What can hang from each mark
U: Y
G: E
Q: C
E: G Q
C: Q R Z
Z: C J
H: C
X: G
M: C
R: C X
Y: U X

Each row was made from one small tree. The marks that hang from a mark follow it in brackets, in alphabetical order. Every link used is in the known rows. Write each row's tree.
In the rows, 128 means zero.
Known rows
M{C{Q R Z{J}}}: [ 98 114 137 127 170 112 157 193 204 136 135 122  72 144 111 121 157 125
 157 137]
C{Q R{X} Z{J}}: [116  94 118 118 138 127 138 163 149 138 129 134  85 128 161 163 123 164
 151 163]
Q{C{R{X} Z}}: [134  89 147 123 139 135 150 124 151 115 118 125 140 113 213 124 136 110
 109 138]
Y{U X{G{E{Q}}}}: [176 166 152 129 102 111 140 119  70 122 142 121 157 139  40 116 107  54
 104  76]
R{C{Q Z{J}} X{G{E}}}: [148 138 101 107 105 139 108 130 108 142 135 131 140 122 109 175  94 154
 178 123]
C{R}: [ 94 158 143 142 156 115 160 103 138  92 133 127 129 132 102 122 102 103
  94 107]
U{Y{X}}: [ 80 146 158 161 127 114 123  44 104 143 138 115 115 131  59  83  66  86
  72  64]
M{C{Z}}: [ 69 130 166 149 157 126 150 139 188 118 136 121 141 140  79  94 111  92
  83  83]
Q{C{R Z}}: [120 122 135 131 159 121 168 126 163 105 124 126 138 127 203 106 150  99
 106 127]
Q{C{R{X{G}} Z{J}}}: [181  93 137 139 145 134 122 152 133 116 129 139 119 119 173 128 130 120
 161 149]
H{C{R{X{G}}}}: [132 118 142 131 129 137 109  68 113  93 135 129 150 122  91 140 107  96
 110 136]
U{Y{X{G}}}: [117 157 157 160 138 114  96  39  87 128 145 130 115 134  29  64  44  63
  80  78]
U{Y}: [ 62 167 141 170 139 124 120  39 121 128 129 128 124 135  69  80  64 136
  56  72]
Z{C{Q R}}: [ 89 165 109 140 151 111 147 159 179 125 135 113 127 132 105 108 120  90
 145 119]
U{Y{X{G{E}}}}: [147 178 152 144 135 117 116  23  70 140 136 132 116 132  72  76  63  72
 102  56]
U{Y{X{G{E{Q}}}}}: [133 174 140 136 111 123 104  48  61 147 131 132 123 138  58  85  97 108
  80  86]
M{C{Q R{X{G{E}}} Z{J}}}: [170 115 145 104 160 130 133 168 160 142 129 138  80 131 132 139 140 124
 191 139]
Z{C{Q R} J}: [100 160  99 158 148 107 145 194 180 143 137 115 107 134  94 127 134 129
 188 116]
M{C{Q Z{J}}}: [ 74 125 140 151 154 123 148 193 208 142 135 123 101 141  89 109 124 126
 132 105]
E{G Q{C{R{X} Z}}}: [ 87  44 127  93  99 136 114 153 133 123 109 125 140 131 225 144 187 165
  86 195]
H{C{Q R{X}}}: [ 90 108 124 116 119 138 135  82 158 117 123 116 130 115 146 155 131 120
 110 147]
Q{C{R{X{G{E}}} Z{J}}}: [208 116 132 125 144 137 141 134 116 127 120 143 123 112 210 141 147 133
 181 128]

Write each row's tree
[132 161 129 128 127 130 177 119 132 115 108 121 154 120 193 116 182 134
 101 116] => G{E{Q{C{R}}}}
[175 149 110 144 112 132 107 172  95 144 130 132 134 123  84 151 152 165
 195 127] => Z{C{R{X{G{E{Q}}}}} J}
[176 125 118 109 125 135 120 151  84 133 127 149 105 133 137 167 150 191
 153 162] => C{R{X{G{E{Q}}}} Z{J}}
[133 141 123 132 141 124 102 151 153 119 136 127 136 124  88 110  90  73
 155 146] => Z{C{Q R{X{G}}}}
[144 136 102 114  81 146  98 139  76 138 134 131 159 126  79 181 127 195
 151 129] => R{C{Z{J}} X{G{E{Q}}}}
[164  99 120 120 111 142 154 160 124 149 108 129 125 114 229 166 201 195
 154 145] => G{E{Q{C{R{X} Z{J}}}}}
[162 132 126  91 128 135 122 117  86 114 125 148 130 132 149 150 139 149
 113 166] => C{R{X{G{E{Q}}}} Z}
[ 96  70 104 118 116 118 131 192 146 130 117 128 115 143 200 144 206 201
 124 180] => E{G Q{C{R Z{J}}}}
[ 74 117 130 123 100 141 118  97 120 116 137 113 174 117  92 162  86 129
 100 109] => R{C{Z} X}
[105 128 104 123 158 112 156 170 161 129 133 135  83 140 148 144 132 154
 147 152] => C{Q R Z{J}}
[103 126 114 102 109 138  92 115 126 111 140 127 159 128  89 143  64 103
 115 148] => R{C{Q Z} X{G}}
[170  86 126 130 120 139 109 183 119 123 124 140 123 125 167 133 161 162
 140 181] => E{Q{C{R{X{G}} Z{J}}}}
[158 158 147 142 108 130 113  60  84 152 119 124 141 126 124  60 125  91
  88  83] => U{Y{X{G{E{Q{C}}}}}}
[173 112  99  95 131 135 124 113 129 142 127 139 105 125 171 180 158 161
 187 159] => H{C{Q R{X{G{E}}} Z{J}}}
[147 133 112 151 136 121 101 185 147 136 139 129 112 124  77 128 101 114
 198 142] => Z{C{Q R{X{G}}} J}
[132 147 113  87 108 142 112  95 112 124 132 129 163 121 122 157  83 116
 135 127] => R{C{Q Z} X{G{E}}}
[ 82  77 114  98 119 119 131 160 150 116 115 126 139 145 211 123 193 162
  83 183] => E{G Q{C{R Z}}}
[160 160 119 126 116 134 110 143 101 128 127 130 155 122  93 133 137 125
 150 128] => Z{C{R{X{G{E{Q}}}}}}
[109 165 136 151 108 141 168 118 142 119 108 123 184 120 169 105 149 130
  76  82] => G{E{Q{C}}}
[104  40 117 112  96 134 111 186 134 140 113 127 116 129 209 165 198 206
 127 191] => E{G Q{C{R{X} Z{J}}}}
[184 152 140 120 127 120 124  63  81 143 120 124 108 128 150  73 156  97
 118 114] => U{Y{X{G{E{Q{C{R}}}}}}}
[107 133 134 152 132 127 129 135 144 123 133 111 150 116  97 129 109 102
 142 108] => Z{C{R{X}}}
